What can hang from each mark
telo: buneg nifaz redu vufa
nifaz: telo
vufa: telo
safib: buneg nekib
nekib: nitok
buneg: safib telo
mapiz: pulib telo
nitok: buneg

Each row was made from one small tree. Brackets hold a mark, then the marks that hang from it, in alphabetical order. Every link used is in the known rows. Write each row's tree.
Known rows
(telo buneg): .23	.11	-.18	.09	.00	-.16	-.12	-.13	.16	-.21	-.09	.00	.11	-.20	.01	-.20	-.04	.17	.00	.06	-.11
(buneg (telo nifaz redu vufa)): .56	.04	-.01	-.10	.15	-.03	-.25	-.08	-.14	-.40	.54	.10	-.13	-.36	-.03	-.21	.26	.55	-.43	.37	-.19
(nitok buneg): -.24	.31	-.19	.11	.16	-.24	-.22	.06	.11	.08	.15	-.11	.13	.02	-.09	-.13	.11	-.10	-.04	-.13	-.19
(nekib (nitok (buneg safib telo))): -.40	.27	-.13	-.06	.36	-.37	-.10	.17	.12	.09	.25	.34	-.23	-.12	-.12	.19	-.08	-.11	.04	.06	-.21
(vufa (telo (buneg (safib nekib)) redu)): .25	-.03	-.09	-.23	.06	-.06	-.19	-.24	-.15	-.29	.15	.00	-.08	-.39	.12	-.11	-.07	.06	-.17	-.03	-.16
(telo (buneg safib) nifaz redu vufa): .80	.22	.01	-.07	.04	-.31	-.08	-.16	.21	-.49	.50	.25	.30	-.33	-.28	-.46	.37	.52	-.55	.39	-.22
(vufa (telo buneg nifaz redu)): .59	.03	-.14	-.22	-.12	.03	-.31	-.21	-.07	-.28	.15	-.15	.15	-.37	.12	-.19	-.01	.29	-.37	.18	-.40
(nekib (nitok buneg)): -.40	.34	-.18	-.03	.25	-.21	-.19	.17	.16	.11	.07	.18	-.13	-.04	-.15	.14	-.03	-.13	.02	.04	-.32
(nitok (buneg (safib nekib) (telo redu))): -.23	.24	-.12	.00	.38	-.41	-.09	.01	-.01	-.08	.51	.24	-.15	-.24	-.02	-.23	.13	-.06	-.12	-.13	-.07
(nekib (nitok (buneg safib))): -.45	.30	-.10	-.05	.29	-.33	-.03	.19	.19	.16	.15	.31	-.11	.00	-.19	.18	-.05	-.22	.06	.01	-.21
(mapiz pulib telo): .03	-.05	-.14	-.01	-.03	-.24	.24	-.01	.01	.44	.08	-.03	.01	.05	.06	.10	-.04	.06	-.21	-.34	-.30
(buneg (safib (nekib nitok)) (telo vufa)): -.10	.03	.10	-.10	.48	-.35	.03	-.07	-.10	-.26	.46	.53	-.57	-.25	.05	-.01	-.02	.15	.03	.00	.16
(buneg (telo vufa)): .21	.00	-.04	.00	.26	-.06	-.27	-.11	-.18	-.32	.32	.01	-.27	-.23	.04	-.02	.08	.38	-.09	.14	.00
(nifaz (telo redu)): .30	-.22	.17	-.04	-.24	-.03	.03	.27	-.21	.07	.04	.03	-.05	-.04	.01	.10	.20	.03	-.09	-.13	-.09
(vufa (telo redu)): .21	-.10	-.04	-.27	-.01	.19	-.27	-.13	-.28	-.15	.12	-.20	-.06	-.25	.08	.07	.00	.04	-.22	.01	-.20
(buneg safib): -.10	-.07	.15	-.04	.06	-.27	.32	.03	.05	.10	.15	.27	.04	.06	-.07	.08	-.05	-.19	.06	-.06	.23
(safib buneg nekib): -.48	.22	.02	.02	.11	.03	-.16	-.30	.07	-.07	.01	.26	-.34	-.13	.31	-.31	-.18	-.27	.09	-.20	.23
(mapiz pulib): -.02	.03	-.06	-.18	.17	-.04	.19	-.09	.17	.19	.09	.05	.09	.12	.01	-.06	-.15	.05	-.21	-.19	-.07
(nitok (buneg telo)): -.17	.26	-.23	.09	.27	-.28	-.31	.02	.00	-.03	.30	-.06	-.03	-.15	.00	-.12	.07	.05	-.05	-.05	-.20
(buneg safib (telo redu vufa)): .23	-.08	.12	-.15	.33	-.26	.03	-.07	-.20	-.33	.60	.33	-.21	-.32	-.13	.00	.20	.23	-.22	.19	.15
(nifaz (telo redu vufa)): .41	-.16	.21	-.02	-.13	-.03	-.12	.21	-.24	-.09	.15	-.01	-.07	-.04	-.10	.04	.33	.19	-.15	-.09	-.09

Write each row's tree
.07	.01	-.10	-.17	.11	-.15	-.18	-.20	-.06	-.16	.00	.04	-.17	-.25	.19	.03	-.25	.00	.05	-.10	-.15 -> (vufa (telo (buneg (safib (nekib nitok)))))
-.64	.30	-.03	-.04	.22	.00	-.19	-.21	.14	-.03	-.03	.45	-.50	-.17	.25	-.15	-.26	-.31	.11	-.11	.10 -> (safib buneg (nekib nitok))
.44	-.06	-.01	-.27	-.12	.15	-.23	-.11	-.18	-.13	.22	-.15	.07	-.22	.12	-.05	.01	.17	-.36	.14	-.32 -> (vufa (telo nifaz redu))
-.10	-.10	.10	-.05	.31	-.31	.20	-.08	-.12	-.13	.37	.46	-.42	-.23	.20	-.07	-.12	.02	.07	-.10	.26 -> (buneg (safib nekib) telo)
.14	-.06	.12	-.06	.21	-.35	.24	-.05	-.02	-.11	.47	.50	-.29	-.21	.24	-.20	-.10	.14	-.07	.03	.15 -> (buneg (safib nekib) (telo nifaz))
-.38	.30	-.07	.07	.27	-.42	.01	.04	.14	.11	.27	.16	.01	.02	-.05	-.20	.06	-.24	.03	-.29	-.01 -> (nitok (buneg (safib nekib)))
.46	-.03	.15	-.15	.22	-.30	.07	-.04	-.10	-.30	.69	.37	-.08	-.30	-.10	-.12	.22	.36	-.37	.31	.04 -> (buneg safib (telo nifaz redu vufa))
.17	-.12	.11	.07	-.11	-.36	.11	.21	.01	.06	-.09	.28	-.15	-.05	.11	.05	-.05	-.02	.19	-.25	-.03 -> (nifaz (telo (buneg (safib (nekib nitok)))))
.87	.26	-.09	-.04	-.01	-.12	-.30	-.19	.18	-.57	.40	.06	.27	-.37	-.23	-.52	.40	.65	-.60	.43	-.38 -> (telo buneg nifaz redu vufa)
.65	.12	-.04	-.08	-.11	-.30	.12	-.06	.24	-.26	.35	.33	.35	-.34	-.14	-.39	.17	.30	-.46	.34	-.22 -> (telo (buneg safib) nifaz redu)
-.02	.13	-.02	-.07	.03	.00	-.25	-.22	.00	-.13	.29	.19	-.08	-.30	.18	-.16	-.06	.01	-.23	.24	.03 -> (safib (buneg (telo nifaz redu)))
.41	-.18	.12	.00	-.20	-.28	.10	.20	-.08	-.03	.05	.18	.06	-.14	-.03	.00	.14	.05	-.06	-.12	-.06 -> (nifaz (telo (buneg safib) redu))
.65	.12	-.14	.14	-.21	-.28	-.16	-.05	-.01	-.15	.28	-.04	.11	-.32	-.11	-.21	.39	.46	-.42	.15	-.50 -> (mapiz (telo buneg nifaz redu vufa))
.47	.16	-.02	-.08	.20	-.25	-.13	-.19	.07	-.52	.37	.18	.11	-.36	-.33	-.29	.34	.33	-.34	.22	-.06 -> (telo (buneg safib) redu vufa)
-.11	.16	-.01	-.06	.18	.01	-.37	-.28	-.08	-.27	.30	.13	-.18	-.32	.08	-.11	.02	.03	-.18	.19	.12 -> (safib (buneg (telo redu vufa)))
.66	.15	.09	-.12	-.01	.05	-.19	-.05	.02	-.35	.49	.06	.15	-.17	-.24	-.32	.44	.49	-.59	.37	-.26 -> (telo nifaz redu vufa)
-.31	.03	.14	-.08	.22	-.27	.31	.03	.08	.05	.15	.52	-.29	-.02	.02	.02	-.12	-.22	.12	-.14	.17 -> (buneg (safib (nekib nitok)))
.57	-.07	.09	.04	-.13	-.16	-.20	.12	-.12	-.23	.09	-.01	.00	-.17	-.09	-.09	.30	.31	-.15	-.04	-.17 -> (nifaz (telo buneg redu vufa))
.13	-.04	-.14	-.10	-.04	-.16	.22	.00	-.04	.33	.22	.01	.03	-.10	-.05	.04	.11	.10	-.41	-.22	-.37 -> (mapiz pulib (telo redu))
-.07	.24	-.10	.05	.24	-.49	-.06	.06	.11	.07	.47	.16	.09	-.09	-.02	-.14	.05	.00	-.11	-.01	-.12 -> (nitok (buneg safib (telo nifaz)))
.11	-.08	.12	-.06	.34	-.34	.05	-.08	-.13	-.22	.46	.27	-.22	-.17	-.03	.06	.05	.18	-.03	.09	.22 -> (buneg safib (telo vufa))
.25	.00	.16	-.03	.30	-.36	.09	-.11	-.04	-.27	.57	.46	-.33	-.21	.13	-.24	.05	.30	-.14	.05	.15 -> (buneg (safib nekib) (telo nifaz vufa))
-.28	.29	-.12	-.06	.31	-.38	-.08	.17	.16	.10	.29	.37	-.16	-.11	-.10	.13	-.07	-.06	-.03	.12	-.27 -> (nekib (nitok (buneg safib (telo nifaz))))
-.40	.28	-.05	-.05	.25	-.07	-.25	-.23	.10	-.13	.19	.53	-.57	-.32	.37	-.22	-.28	-.06	-.01	.05	.02 -> (safib (buneg (telo nifaz)) (nekib nitok))
.08	.09	-.07	.05	.11	-.35	.11	-.16	.18	-.19	.03	.30	-.02	-.20	.05	-.27	-.08	.03	.07	-.08	.07 -> (telo (buneg (safib nekib)))
.40	-.03	-.04	.07	-.31	-.15	.07	.11	-.11	.16	.23	.01	.07	-.19	-.02	-.02	.28	.18	-.35	.08	-.42 -> (mapiz (telo nifaz redu))
.37	.00	-.10	-.09	-.15	-.19	.26	.03	.05	.35	.31	.05	.16	-.08	-.01	-.08	.14	.23	-.56	-.11	-.48 -> (mapiz pulib (telo nifaz redu))
